What can hang from each mark
L: U
E: R W
Z: A F J N R
F: H Z
M: T
W: E
U: L V
V: R
G: H
T: M R
S: T
R: E T V Z
J: Z
H: D G
D: H
N: H
A: Z

In the rows, zero is written as 128.
Known rows, with every way that one mark hangs from another
T[M R[E[W] Z]]: [120 122 141 104 155 109 165 144 148 121 144 118 126 179 107 121  94 154
 129  72 116  83 146 125 148  87  92 204 155 131 124 164  82 168 142  85
 180 123 134 124 127]
H[D]: [204 121 188  67 144  98 168 147 175 137 137  98 139 126 153 121 101 159
 152 122 152 146 160 128 111 104 105 134 120 177 103 161 125 134 129  85
 157 108 139 132 137]
E[R[Z[A J N]]]: [144 135 166 101 157 118 160 167 129 145 163  79 139 129 101  95  93 118
 163  73 109 116 134 123 142 106  93 192 141 181  96 161 127 155 149 108
 185 113 160 109 135]
U[V[R]]: [212 112 195  80 112  87 194 119 170 135 156 115 137 117 137 137 102 157
 152 102 116 140 122 114 124  87  86 136 145 171  89 148 120 162 180  92
 151 125 145 125 116]
E[R W]: [170 109 202 111 137 102 156 129 164 125 140 111 122 126 110 137 103 137
 157 101  92 115 155 117 125 101  94 179 146 158 107 138 131 163 140  81
 159 130 135 125 137]
L[U[V[R[E Z]]]]: [188 121 205  99  97  82 215 139 146 129 168 142 133 131 125 131  99 149
 144 100 115 127  98 118 141  88  78 155 149 179 120 144  77 162 183  85
 159 110 143 125 125]
V[R[E[W] T]]: [165 121 202 105 138 102 178 113 150 110 121 130 121 165 110 165 114 149
 152  68  81 113 142 127 141  86  78 179 135 127 114 147  86 165 140  78
 136 133 120 118 129]
A[Z[J N R]]: [160 140 169  84 159  80 134 153 148 143 200  82 138 123 172 121 118 142
 169  91 116 152 128 125 126  93  99 154 126 164  93 172 134 161 149 111
 184 127 153  90 121]
J[Z[A F]]: [180 136 140  80 146 102 145 158 153 138 150  95 160 136 118  99  85 144
 164  97 133 132 158 120 145 105  91 175 134 137  98 163 124 133 162 106
 194 112 170 124 134]
M[T[R[E V Z]]]: [179 127 167  70 151  99 154 140 152 121 161 132 144 178 125 127 117 148
 121  92  87 103 138 127 158  73  86 190 138 135 130 185  78 158 135  92
 170 116 130 127 125]
R[E T[M]]: [176 136 164  61 164 100 169 135 142 110 134 102 141 186 133 162 101 160
 133  89 118 111 166 129 133  98  91 163 134 103 108 174  91 165 150  88
 145 124 125 119 133]
S[T]: [181 129 174  45 146  90 147 134 180 132 148  87 141 135 144 151 116 163
 144 125 124 138 168 119 116  85  96 151 138 147 100 168 124 164 148 103
 156 120 132 121 128]
U[L V[R]]: [224 111 202  75  93  85 227 130 160 133 179 115 138  99 134 142 107 156
 149 110 101 138 108 109 132  88  86 138 139 168  95 144 120 165 203  91
 148 130 147 120 120]
W[E[R[T[M] V]]]: [204 125 190  95 160 106 184 133 131 103 122  90 139 139 108 171 106 138
 137  85  58 100 155 127 145 112  89 189 132  98 115 172 107 160 131  67
 130 132 118 120 141]
M[T[R[Z[A F]]]]: [141 130 120  71 147 109 133 156 153 139 149  83 158 161  98 101 106 141
 139 101 146 112 158 119 147  90  90 185 134 145  96 186 117 154 151 115
 189 116 153 129 126]
F[H]: [192 127 189  73 159  94 162 137 175 140 146  92 138 131 152 129  98 161
 148 118 145 159 163 122 126 109  89 131 104 176 100 162 130 145 159 101
 164 105 144 124 132]
E[R[T V Z[J]]]: [179 122 211  96 161  90 179 144 115 125 154  95 141 127 123 140  99 120
 150  73  74 118 118 128 137 108  94 196 141 157 110 165 116 145 128  96
 142 118 136 110 131]
F[Z[R]]: [172 128 184  67 152  88 151 139 161 134 168 104 142 137 169 124 119 143
 156  98 156 152 154 118 119  97 115 149 134 161  98 165 128 157 143 108
 166 137 150 106 123]
Z[A N R]: [164 144 159  73 145 119 130 152 147 135 169  87 144 135 143 125 102 139
 157  94 118 157 159 122 129 100 104 160 129 180  95 165 131 161 156 109
 177 122 153 111 133]
A[Z[F J R]]: [162 133 163 100 161  55 127 144 156 132 183  88 150 114 160 113 112 142
 176  93 116 155 121 116 119  94  97 159 130 165  92 174 134 142 147 112
 183 128 161  95 118]
W[E[R]]: [189 115 198 105 150 101 169 137 159 120 128 103 127 117 110 137 104 142
 153  94  99 115 153 121 129 103  91 169 143 162 104 163 112 154 137  84
 160 127 132 128 135]
M[T[R]]: [181 114 158  47 142 104 149 136 169 132 159  92 136 165 132 135 118 158
 132 118 132 111 168 119 132  78  97 152 135 124 100 180 126 174 144 107
 168 126 131 130 119]
W[E[R[V Z]]]: [190 122 204 120 155  99 175 144 145 123 127 114 138 106 111 127  99 133
 141  84  77 119 130 129 140 106  88 199 150 184 122 165  97 138 132  81
 161 117 136 125 140]
T[M R]: [176 117 137  64 154 109 165 142 155 131 151  86 135 161 133 133  93 163
 137 102 133 106 164 117 130  91  97 157 147 124 103 175 128 168 153 103
 165 126 140 127 121]
W[E[R[T Z]]]: [150 125 203 101 161 108 174 143 123 122 118  94 129 132 101 150  98 137
 143  79 133 109 146 133 131 113  92 185 147 160 100 168  98 156 131  95
 145 122 122 123 137]
D[H]: [162 123 174  89 136  92 158 155 168 143 144  89 138 131 149 132  98 154
 149 117 140 157 159 126 105 100 100 139 114 175 101 166 124 146 140  99
 161  99 138 124 134]
F[H[G] Z[N]]: [198 139 183  64 150 120 157 163 179 162 166  84 136 134 152 109 127 149
 153 127 186 170 167 139 145 109  92 127  84 157  95 167 136 154 144  94
 172 107 149 135 146]
A[Z[J R[E T]]]: [158 136 190  80 166  68 161 135 124 107 183 114 143 163 159 157 119 145
 164  72 104 123 128 129 132  87 101 160 121 124 103 180  97 159 127 101
 158 133 133  86 118]
D[H[G]]: [175 119 182  83 117  93 166 167 176 144 139  93 136 126 146 127 102 158
 147 125 163 164 156 141 100  97 106 126 107 179  97 169 126 145 117  92
 158  91 134 149 144]
M[T[R[Z[N]]]]: [143 134 145  57 151 121 126 155 155 155 170  79 131 163 125 113 115 147
 126 109 158 122 155 128 143  83  92 172 139 153 100 183 117 178 155 114
 182 116 137 129 126]
J[Z[A]]: [180 130 156  65 146 107 176 155 151 137 155 101 153 143 129 112  83 152
 156  98 139 116 166 124 139 100 101 163 138 133 103 160 119 145 154 106
 190 114 159 121 131]
N[H[G]]: [187 129 181  69 135 101 171 158 201 152 138  95 132 108 150 124 106 164
 144 110 158 161 163 142 107 104 103 124 110 180  87 153 131 142 131  95
 160  92 142 147 141]
V[R[E Z]]: [164 124 189  98 148  87 180 133 154 129 120 133 130 152 127 119  95 154
 146  69 131 129 127 126 131  81  84 169 152 189 115 162  78 150 151 100
 163 117 137 125 127]
Z[A F J N]: [174 148 130  95 159 113 127 164 157 145 170  65 152 118 118  93 106 130
 170  93  84 148 139 119 146 105  78 177 124 166  86 171 135 141 169 106
 190 113 176 113 132]
G[H]: [179 123 170  83 131  77 164 150 177 135 144  90 135 118 148 131 101 162
 145 103 137 153 162 127 116 107 102 140 124 174 105 174 128 147 141  99
 160 101 137 128 122]
U[V[R[E]]]: [212 116 198  89 117  86 193 116 164 120 157 145 134 141 129 139 107 156
 150  86  91 127 118 115 141  77  80 147 142 159 100 152  87 162 175  81
 153 126 140 123 116]
U[L V]: [216 120 191  64 106  91 205 142 162 133 197 109 146  99 143 139 106 158
 141 131 105 140 122 113 129  97  91 139 137 167  96 148 122 156 200  91
 161 126 152 117 123]
T[R[E[W] V]]: [191 114 176 111 141 114 158 129 161 112 163 149 133 156 116 141 109 147
 143  83  22 102 139 123 164  82  81 196 137 134 138 156  88 155 135  70
 162 128 138 122 128]
S[T[M R[V]]]: [198 122 142  44 148 102 159 137 165 123 160  86 148 162 133 160 114 159
 130 112  73 105 164 115 142  81  95 173 137  94 117 182 122 171 141  90
 148 127 128 121 125]
W[E[R[T]]]: [180 120 206  95 154 111 173 133 135 113 123  93 126 134 106 164 107 141
 150  90 105 108 157 127 133 109  89 169 137 135  98 166 109 160 130  85
 136 130 121 123 136]
J[Z]: [187 124 176  65 147  93 162 148 157 142 158 104 141 139 149 115  90 157
 150 103 148 130 156 124 130  96 100 155 147 144 104 160 121 148 156 105
 182 116 149 126 127]
M[T[R[E]]]: [179 119 161  58 146 102 147 132 164 117 161 121 134 188 124 136 124 158
 130 104 106  98 161 122 148  67  91 160 132 114 114 183  94 174 138  94
 168 125 128 127 121]

Rows
[175 115 196 116 133  93 175 119 174 116 125 140 122 148 115 136 109 154
 157  73  76 120 138 121 139  80  78 179 144 155 118 144  90 163 147  76
 159 129 134 122 127]
V[R[E[W]]]
[187 116 203  89  91  82 219 143 151 144 169 112 137 106 135 129  93 149
 146 114 137 139 104 116 127  97  84 147 152 188 107 140 106 163 187  96
 157 110 145 127 123]
L[U[V[R[Z]]]]
[206 130 200  89 149  83 143 130 154 106 164 141 143 145 160 142 109 146
 145  84  53 153 133 122 134  88  99 170 133 172 125 169  90 145 137  87
 155 125 138 113 130]
Z[R[E V]]
[173 131 211 100 145  94 144 120 138  96 158 138 135 157 139 172 120 137
 143  73  34 137 135 130 145  95  97 197 128 136 125 157  87 156 125  75
 137 133 123 108 135]
Z[R[E[W] T V]]
[160 123 180  98 145  98 188 118 147 106 114 113 122 180 110 164 108 155
 141  67  88 100 150 125 140  88  82 187 138  95 114 153  87 176 146  71
 137 136 117 117 130]
V[R[E[W] T[M]]]
[154 116 143  98 148 111 162 132 160 114 148 120 123 181 111 136 104 158
 136  83  86  82 159 120 150  82  90 191 146 105 121 162  95 173 142  75
 170 131 132 124 126]
T[M R[E[W]]]
[174 134 140  94 156  92 153 155 161 131 156  77 159 118 119  99 100 138
 169  92  88 137 140 114 135 104  87 174 130 163  90 169 134 132 158 107
 186 116 172 114 123]
Z[A F J]
[180 139 175  88 157  96 138 145 138 136 138  95 157 126 131 135  97 139
 144  98 101 156 133 131 135 113  81 190 137 170 107 173 108 130 155 105
 150 113 144 122 137]
R[T V Z[F]]
[156 143 187  77 164 100 131 143 122 116 185  97 125 163 151 145 122 130
 152  64  87 147 127 131 142  89  98 171 125 149  97 178 101 167 141 100
 153 125 136 101 125]
Z[J N R[E T]]
[175 130 196  70 162  87 153 138 163 137 167  97 139 136 173 123 120 146
 154 104 171 170 159 119 130 110 110 135  96 166  96 167 134 153 145 104
 164 124 148 106 127]
F[H Z[R]]
[144 127 141  86 154 123 167 152 138 125 147 129 143 176 100 114  86 149
 146  74 122  92 151 125 153  87  92 183 144 162 116 174  84 149 141 107
 183 115 151 120 124]
T[R[E Z[A]]]
[200 125 193  64 131 102 180 167 205 154 129  95 133 104 154 117 109 163
 146 119 184 166 163 150 103 108 113 113  89 182  91 154 133 126 102  77
 153  84 135 156 150]
N[H[D G]]
[176 120 140  73 158 108 163 139 152 117 150 114 132 188 123 135  97 162
 134  87 109  93 160 121 144  81  90 165 142 114 117 177  96 167 149  90
 165 124 137 126 122]
T[M R[E]]
[174 123 201  75 123  92 201 126 134 137 148 106 138 129 127 149  95 150
 143  87 150 133 116 123 128  98  89 155 146 167  84 156 105 165 173 104
 138 120 134 121 118]
U[V[R[T Z]]]
[163 142 180 120 154 114 135 148 158 133 159 132 134 139 125 117 113 138
 137  84  51 136 129 133 158  98  75 215 139 179 134 151  78 150 154  75
 178 112 142 118 144]
R[E[W] V Z[N]]
[146 127 170  79 164  81 208 141 127 132 128  66 133 151 132 132  93 148
 143  60 143 116 124 126 121  99  96 177 150 135  91 172 112 165 151 108
 148 119 134 114 118]
V[R[T[M] Z[J]]]
[173 135 132  78 158 125 149 161 141 149 165  84 142 154 132 116  93 146
 128  92 105 122 143 128 152  99  87 192 145 146 119 178 114 163 161  99
 173 114 144 123 132]
T[M R[V Z[N]]]
[168 135 203  58 165  94 156 133 142 131 163  89 142 153 168 152 122 144
 152  97 178 164 162 125 136 113 110 136  87 137  93 171 131 158 138 107
 143 128 137 102 128]
F[H Z[R[T]]]
[175 142 172  74 155 115 180 151 129 128 139  99 166 139 123 143  87 143
 143  91  99 127 148 132 138 114  92 187 133 156 112 166 104 137 144 105
 155 113 145 113 134]
R[T V Z[A]]
[183 128 176  75 154  96 189 125 140 111 116 108 129 186 124 163 102 159
 142  71 114 109 152 126 135  86  82 163 135 102 110 170  91 171 151  86
 133 130 121 120 129]
V[R[E T[M]]]
[171 130 190  73 147  80 145 140 142 117 171 133 133 163 158 122  98 148
 149  74 131 137 139 125 138  83 110 165 144 147 114 166  89 153 141  99
 177 122 143 119 127]
J[Z[R[E]]]
[133 127 182 111 152  96 156 139 161 125 138 132 129 145 122 118 101 149
 140  84 112 121 138 128 134  93  88 196 152 180 120 150  79 150 146  87
 181 115 138 122 134]
R[E[W] Z]
[167 123 136  47 152 102 152 135 160 114 154 102 133 195 121 157 117 164
 131  99 105  89 171 118 145  68  95 169 138  88 114 185  95 181 140  89
 154 128 124 121 124]
S[T[M R[E]]]
[141 136 128  76 151 143 146 166 137 153 161  88 142 153 106 105  87 143
 148  89 140 117 154 126 150  99  91 179 139 174 102 171 120 159 159 119
 189 111 157 121 128]
T[R[Z[A N]]]
[136 153 150  68 173 118 146 154 126 132 142  88 134 184 129 139 101 150
 127  79 144 122 155 139 142 101  85 185 138 131 108 179  82 169 162  98
 160 114 128 115 140]
R[E T[M] Z[N]]
[162 134 173  55 156  90 154 135 133 115 147  77 138 160 159 163 100 152
 135  92 144 142 161 125 110 104 113 155 137 127  91 175 124 171 146 106
 141 131 126 113 127]
Z[R[T[M]]]
[200 124 195  85 153  71 159 138 154 118 182 102 144 111 172 126 109 137
 152  81  54 160 115 119 124  95 108 168 139 179 106 169 125 145 136 100
 163 121 150 106 119]
Z[J R[V]]
[144 146 144  86 163 116 161 170 143 151 168  71 148 125 125  91  93 136
 154  81 120 134 133 126 138 104  92 182 138 188  94 168 120 147 161 116
 198 105 164 110 127]
R[Z[A J N]]
[167 139 163  83 152  88 132 150 145 134 162  91 152 135 140 102  90 137
 166  88 153 168 153 118 149 111 105 158  98 156  92 167 131 135 157 107
 187 108 165 117 134]
J[Z[A F[H] R]]
[195 133 172 105 157  54 132 143 153 126 188 100 158 105 166 119 117 133
 172  91  60 161 111 119 131  95  92 173 124 160 106 176 129 132 142  99
 176 127 162  94 122]
A[Z[F J R[V]]]
[219 114 207  92  89  85 214 127 159 120 174 143 135 133 129 147 106 153
 151 109  83 126 111 114 143  86  75 139 139 153 116 142  87 168 183  74
 149 118 141 125 124]
L[U[V[R[E]]]]
[195 117 217 106 139 106 166 125 141 113 141 115 135 134 107 170 110 127
 152  94  42 112 149 125 141 111  87 199 133 126 118 143 123 159 129  73
 129 134 124 117 142]
E[R[T V] W]
[169 129 173  95 153  67 126 143 157 126 172  84 140 112 155 108 108 133
 163  84 103 171 121 113 117  96 103 166 138 187  86 174 136 142 149 110
 172 123 159 113 120]
Z[F J R]
[219 111 203  83  86  85 215 132 164 136 174 114 137 107 139 144 100 153
 153 126 109 138 117 111 128  95  81 129 143 163 105 139 118 169 186  88
 150 118 145 127 124]
L[U[V[R]]]
[165 139 183  64 146 104 134 169 168 162 171  89 122 121 174 105 108 143
 149  87 180 176 156 140 124 110 124 139  91 167  93 153 130 139 127  86
 172  93 142 125 144]
J[Z[N[H[D]] R]]
[165 149 143  89 147 113 100 156 153 136 165  82 149 128 130 112 103 132
 166  96 112 173 152 118 135 105  94 172 124 184  89 171 135 150 166 110
 180 122 165 114 135]
Z[A F N R]
[173 142 141  98 166  85 121 160 164 153 184  73 148 114 141 103 117 141
 173 107 106 148 131 122 138  98  74 165 122 154  93 172 136 145 170 105
 194 119 167 100 126]
A[Z[F J N]]
[210 120 213  79  94  94 217 124 137 114 170 134 133 150 123 176 109 150
 148 105  89 120 116 121 148  90  74 142 132 126 114 146  86 173 177  77
 127 121 129 120 126]
L[U[V[R[E T]]]]
[206 135 184 104 148  77 114 134 158 108 160 136 147 137 148 128 114 135
 153  84  50 169 125 120 141  91  90 181 130 176 120 172  95 134 147  86
 158 124 149 118 135]
Z[F R[E V]]
[189 134 194  79 161  68 166 136 127 117 188  97 155 127 171 160 117 140
 163  85  71 140 121 128 131  98 101 166 120 129 108 175 121 148 128 102
 149 131 139  84 118]
A[Z[J R[T V]]]
[180 122 165  61 146  99 157 143 157 136 161 104 148 154 133 126 113 149
 122 107 108 115 145 124 144  83  95 181 140 144 117 181 109 158 140 104
 169 116 136 128 122]
M[T[R[V Z]]]
[166 134 165  67 149 103 162 149 154 129 164 102 157 141 151 121 112 138
 163  92 147 139 161 117 129 103 115 158 128 149  99 164 129 154 140 109
 175 138 159 101 125]
F[Z[A R]]
[216 119 214  83 146 105 166 130 134 117 143 110 143 139 122 168 102 131
 152  99  68 124 150 124 135 110  90 175 130 133 114 158 126 152 136  88
 127 129 128 119 139]
E[R[T V]]
